Each row comes from the steps of one walk. Every step used is in the known rows, and no mark comes twice. Write the walk behind each row, first mark first.
Known rows:
rolo > sukos > girok > nalu: [-1.54  1.16 -0.33  0.32 -3.06 -0.45  4.34  1.02  0.27 -2.16  2.91  0.96
  2.68  0.53 -0.40  6.06 -1.99  4.35 -4.74 -1.61  5.41  5.38]
nalu > girok > sukos > teto: [ 1.05 -2.70 -2.03 -1.51 -2.34  0.40  2.59  4.20  1.35  1.44 -1.28  0.52
  1.91 -0.82  0.88  0.54 -5.03  1.53 -2.49 -0.99  2.28 -5.60]
roki > lirive > teto: [ 1.09 -2.21 -3.25 -1.51 -4.98  2.45  3.48 -1.52 -0.16  4.55  1.73  0.23
  1.46  6.28 -1.28  1.61 -0.81  3.86 -3.72 -1.95  4.50 -4.54]
girok > nalu > rolo: [-0.79  0.74 -3.54 -0.44 -2.52 -0.12  5.20  0.09  0.89 -1.78 -3.14  1.10
  4.51  0.51 -1.78  2.36 -2.56  7.89 -5.00  0.96  5.17  2.07]
roki > lirive > teto > sukos: [ 1.39 -1.25 -3.01 -1.72 -1.81  2.53  0.75 -1.20  0.37  6.63  0.42 -1.28
  2.47  9.05 -1.69  5.54 -1.61  4.15 -5.46  1.05  2.98 -2.52]
sukos > teto > lirive: [ 0.34 -2.15 -1.66 -2.99 -2.93  1.37  1.82  2.80  1.04 -1.46  1.69  0.57
  2.11  0.37  1.16  2.86 -2.16  1.13 -0.47 -5.11  2.93 -3.05]
roki > lirive > rolo > nalu > girok > sukos > teto: [ 0.32  0.21 -2.52 -1.13 -3.00  0.51  3.80  3.82  1.74 -0.50 -0.38  0.04
  1.86  0.50  1.37  0.59 -2.98  0.54 -2.47 -0.99  2.12 -5.19]
roki > lirive: [ 0.16 -1.75 -1.75  0.31 -5.40  0.99  5.33 -0.36  0.24  1.24  3.96  0.99
  1.69  7.00  0.13  2.36 -1.06  1.11 -3.48 -1.95  3.46 -0.48]
roki > lirive > rolo > sukos > girok > nalu: [-1.78  2.16 -0.84  0.50 -3.52 -0.07  5.51  1.03  0.58 -2.41  4.99  0.93
  2.53  2.55 -0.17  5.73 -1.01  3.92 -4.68 -1.35  5.51  5.23]
girok > sukos > teto > lirive > rolo > nalu > roki: [ 1.87 -2.16 -1.12  0.99 -0.61  0.64  2.64  1.26  0.87 -4.67 -5.52  2.07
  2.51 -2.08 -0.18  2.58  1.41 -0.66 -2.29 -1.94  2.17 -0.17]
roki > lirive > teto > sukos > girok: [ 0.44 -0.22 -1.21 -1.46 -0.41  0.86  4.43 -1.66 -0.31  5.39  0.92  0.76
  2.87  8.16 -0.48  6.95 -5.84  4.26 -5.32 -1.47  1.80  1.68]
nalu > roki > lirive > teto: [ 2.34 -4.18 -2.36 -0.38 -4.14  2.19  3.94 -1.43 -0.32  4.22 -1.03  1.29
  1.38  5.71 -1.64  1.42 -0.12  2.45 -3.99 -1.48  4.37 -4.32]
sukos > teto > lirive > roki: [ 0.28 -3.92 -1.45 -3.39 -0.47  2.24 -2.06  2.71  0.91 -3.17  2.33  1.95
  0.67  2.51 -0.97  1.94  0.38 -0.18 -0.56 -3.51  1.88  0.57]
sukos > girok: [-0.30 -1.54 -0.74 -1.10 -0.90 -0.24  5.16 -0.74 -0.47  0.36  1.07  2.19
  2.43  2.87  0.01  5.07 -6.61  3.94 -3.40 -3.70  1.70  3.82]
rolo > sukos: [-0.47 -1.99 -1.68 -0.48 -4.06 -0.59  3.32  1.52  0.70  2.29  1.72  1.03
  2.51 -1.55 -0.52  1.34 -1.42  2.08 -1.71  0.91  4.73 -3.47]
girok > sukos: [ 0.79 -3.05 -1.60  1.01 -2.39  0.60  1.37  0.73  0.50  5.53  1.40  1.82
  3.77 -0.79 -0.22  1.77 -3.30  3.55 -2.98 -0.36  3.95 -2.09]
rolo > nalu > girok > sukos > teto > lirive: [ 0.23  0.63 -1.28 -2.30 -3.02  0.89  3.72  3.04  1.06  0.23 -0.31  0.91
  3.66 -1.98  1.52  2.12 -2.34  1.01  0.12 -4.57  2.89 -3.48]
rolo > sukos > girok > nalu > roki > lirive: [ 1.01 -2.15  0.52  2.69 -4.59 -0.16  7.33  0.37  0.08  0.27  1.44  2.65
  2.14  5.41 -0.01  3.59  0.46 -0.75 -4.89 -0.73  4.79  1.97]
teto > sukos > girok > nalu: [-0.90  1.25 -0.69 -0.17 -1.18  0.61  2.67  0.23  0.18 -1.73  1.96  0.07
  2.82  4.06 -0.82  8.54 -2.82  5.44 -6.18 -1.63  3.98  7.71]
rolo > nalu > roki: [ 1.98 -3.09 -0.61  1.43 -1.31  0.13  3.21 -0.44 -0.11 -4.85 -7.39  2.09
  2.05 -1.08 -1.13  3.34  0.87  0.05 -3.16 -1.89  1.88  2.27]
nalu > roki: [ 2.88 -7.24 -0.53  1.01 -0.84  0.53  2.98  0.27 -0.23 -1.27 -5.21  3.01
  1.83  0.27 -1.63  2.48 -1.27  0.83 -3.19 -1.17  2.69  1.09]
rolo > nalu > girok > sukos: [ 0.34  1.10 -1.56  0.18 -2.60  0.04  5.79  0.74  0.12  3.78 -2.87  1.72
  5.02 -2.84 -0.41  0.96 -3.88  3.65 -1.45 -0.92  2.86 -0.90]

Write each row's walk:
[ 1.78 -2.71 -1.63  0.00 -3.89  1.87  4.87 -1.49 -0.46  3.14 -0.41  1.49
  1.60  6.09 -1.34  3.05 -0.49  2.99 -4.86 -1.99  4.85 -1.66] | sukos > girok > nalu > roki > lirive > teto
[ 0.99 -1.80 -1.53 -0.05 -2.23  0.28  5.60  1.19  0.03  6.27 -1.34  2.39
  4.90 -1.86 -0.79  0.44 -5.38  4.19 -1.45 -0.44  3.42 -1.76] | nalu > girok > sukos
[ 1.90 -4.66  0.61  1.80 -0.67  0.07  4.13  0.39 -0.35 -3.43 -3.92  3.07
  2.20  0.69 -1.40  5.29 -1.21  1.92 -4.95 -1.93  3.78  5.84] | sukos > girok > nalu > roki
[ 0.05 -0.61 -0.74 -1.29  0.84  0.15  3.63 -0.84 -0.17  2.93  0.48  1.04
  3.13  5.71 -0.34  7.48 -6.78  4.22 -4.82 -1.55  0.96  4.21] | teto > sukos > girok
[ 1.40 -3.84  0.14  1.72 -0.66 -0.15  4.55  0.99  0.14 -3.38 -2.58  3.07
  2.33 -0.27 -1.42  4.55 -0.33  1.68 -4.40 -0.65  4.38  4.63] | lirive > rolo > sukos > girok > nalu > roki
[-0.02 -0.64 -3.58 -3.20 -1.04  1.97  3.61  2.82  1.53 -1.46  2.71  1.01
  3.08 -0.35 -0.02  1.24 -2.37  3.37  0.22 -2.98  2.96 -2.38] | nalu > girok > sukos > teto > lirive > rolo
[-0.10 -1.70 -2.22  0.39 -3.72  0.00  5.20  1.63  1.24  1.09  3.26  1.69
  2.29  0.89 -0.58  0.58  0.73  0.53 -1.83  1.78  4.93 -3.47] | nalu > roki > lirive > rolo > sukos
[ 0.01  2.01 -2.02  0.38 -3.01  0.41  6.95  0.70  0.46  3.62 -0.92  1.71
  4.89 -0.83 -0.23  0.68 -2.85  3.18 -1.45 -0.57  3.02 -1.10] | roki > lirive > rolo > nalu > girok > sukos
[-0.58  1.21 -1.13 -0.71 -1.32  1.09  2.32 -0.19  0.06 -0.44  1.42 -0.15
  2.73  4.43 -1.25  8.23 -2.56  6.12 -6.28 -1.62  4.36  6.10] | lirive > teto > sukos > girok > nalu
[ 1.50 -2.21 -1.43  0.26 -4.44  1.35  5.45 -0.97 -0.26  4.14  0.09  1.50
  1.85  5.11 -1.24  2.57 -0.02  2.36 -4.54 -0.97  5.48 -2.93] | rolo > sukos > girok > nalu > roki > lirive > teto
[-0.84 -0.68 -0.33 -0.61 -1.93 -1.31  6.24  0.23 -0.07  2.30  1.94  2.31
  2.93  0.74  0.35  3.99 -5.81  2.75 -2.72 -1.60  2.99  1.14] | rolo > sukos > girok
[ 1.47 -1.91 -3.31 -2.47 -0.42  2.50 -0.77 -0.99  0.32  5.74 -1.29 -1.32
  2.62  6.33 -2.25  5.67 -2.50  5.47 -4.98  1.00  2.66 -2.09] | lirive > teto > sukos
[ 0.97 -3.57 -2.11 -0.72 -2.42  0.55 -0.35  3.84  1.68  0.83  0.62  0.16
  1.13 -0.15  1.30  1.47 -3.57  1.07 -3.56 -0.93  2.75 -5.86] | girok > sukos > teto
[-0.16 -1.17 -3.64 -2.71 -1.16  2.15  1.59  2.59  1.76 -1.83  4.12  0.74
  2.51  0.12  0.28  1.90 -1.40  3.00 -0.52 -2.91  3.28 -2.57] | girok > sukos > teto > lirive > rolo
[-1.57  4.28 -3.48 -0.55 -3.48  1.11  3.82 -0.79  0.97 -6.50  0.74 -0.67
  1.97  2.43 -0.02  3.40  1.98  2.14 -2.43 -2.52  2.00  2.01] | roki > lirive > rolo > nalu
[ 0.42 -3.83 -1.29 -2.69 -0.43  2.19 -2.26  2.95  1.04 -1.04  2.73  2.29
  1.34  1.73 -0.72  1.52  0.19 -0.22 -0.61 -2.80  2.22 -0.35] | girok > sukos > teto > lirive > roki
[-0.68  3.48 -3.06 -3.57 -2.17  0.77  8.06  1.58  0.47 -4.73 -4.05  0.30
  3.53 -1.58 -0.64  1.44 -2.86  3.41  0.70 -3.63  1.14  0.76] | sukos > teto > lirive > rolo > nalu > girok
[-0.51  0.14 -1.74 -2.31 -3.76  0.31  3.58  3.59  1.60 -0.72  1.17  0.70
  3.34 -1.41  1.05  2.23 -1.17  1.95 -1.06 -2.52  4.95 -3.91] | girok > nalu > rolo > sukos > teto > lirive
[-0.32 -1.27 -3.84 -3.41 -1.21  2.22  1.79  2.38  1.63 -3.90  3.78  0.37
  1.87  0.95  0.01  2.25 -1.14  3.10 -0.35 -3.57  2.86 -1.72] | sukos > teto > lirive > rolo
[-1.81  2.06 -0.75 -0.41 -2.69  0.09  4.73  1.30  0.55 -2.71  4.28  1.17
  3.24  0.26 -0.30  6.08 -1.27  4.62 -3.56 -2.38  5.62  5.45] | teto > lirive > rolo > sukos > girok > nalu
[-1.13  1.44 -2.85 -0.44 -1.68 -0.70  6.76 -0.38  0.59 -1.33 -2.88  1.75
  4.83  1.21 -1.34  3.41 -4.42  7.89 -5.34  0.19  4.65  3.73] | sukos > girok > nalu > rolo
[ 1.33 -1.57 -0.64 -0.74  0.22  0.72  4.69 -1.63 -0.44  5.10 -0.88  1.52
  2.84  7.68 -0.67  6.82 -5.37  3.27 -5.55 -1.18  1.70  1.93] | nalu > roki > lirive > teto > sukos > girok
[-1.27  0.85 -2.59  0.06 -4.01 -1.32  5.52  1.49  1.24  1.46 -0.86  1.20
  4.35 -2.25 -1.09  0.96 -1.29  4.93 -3.33  3.02  6.36 -2.30] | girok > nalu > rolo > sukos
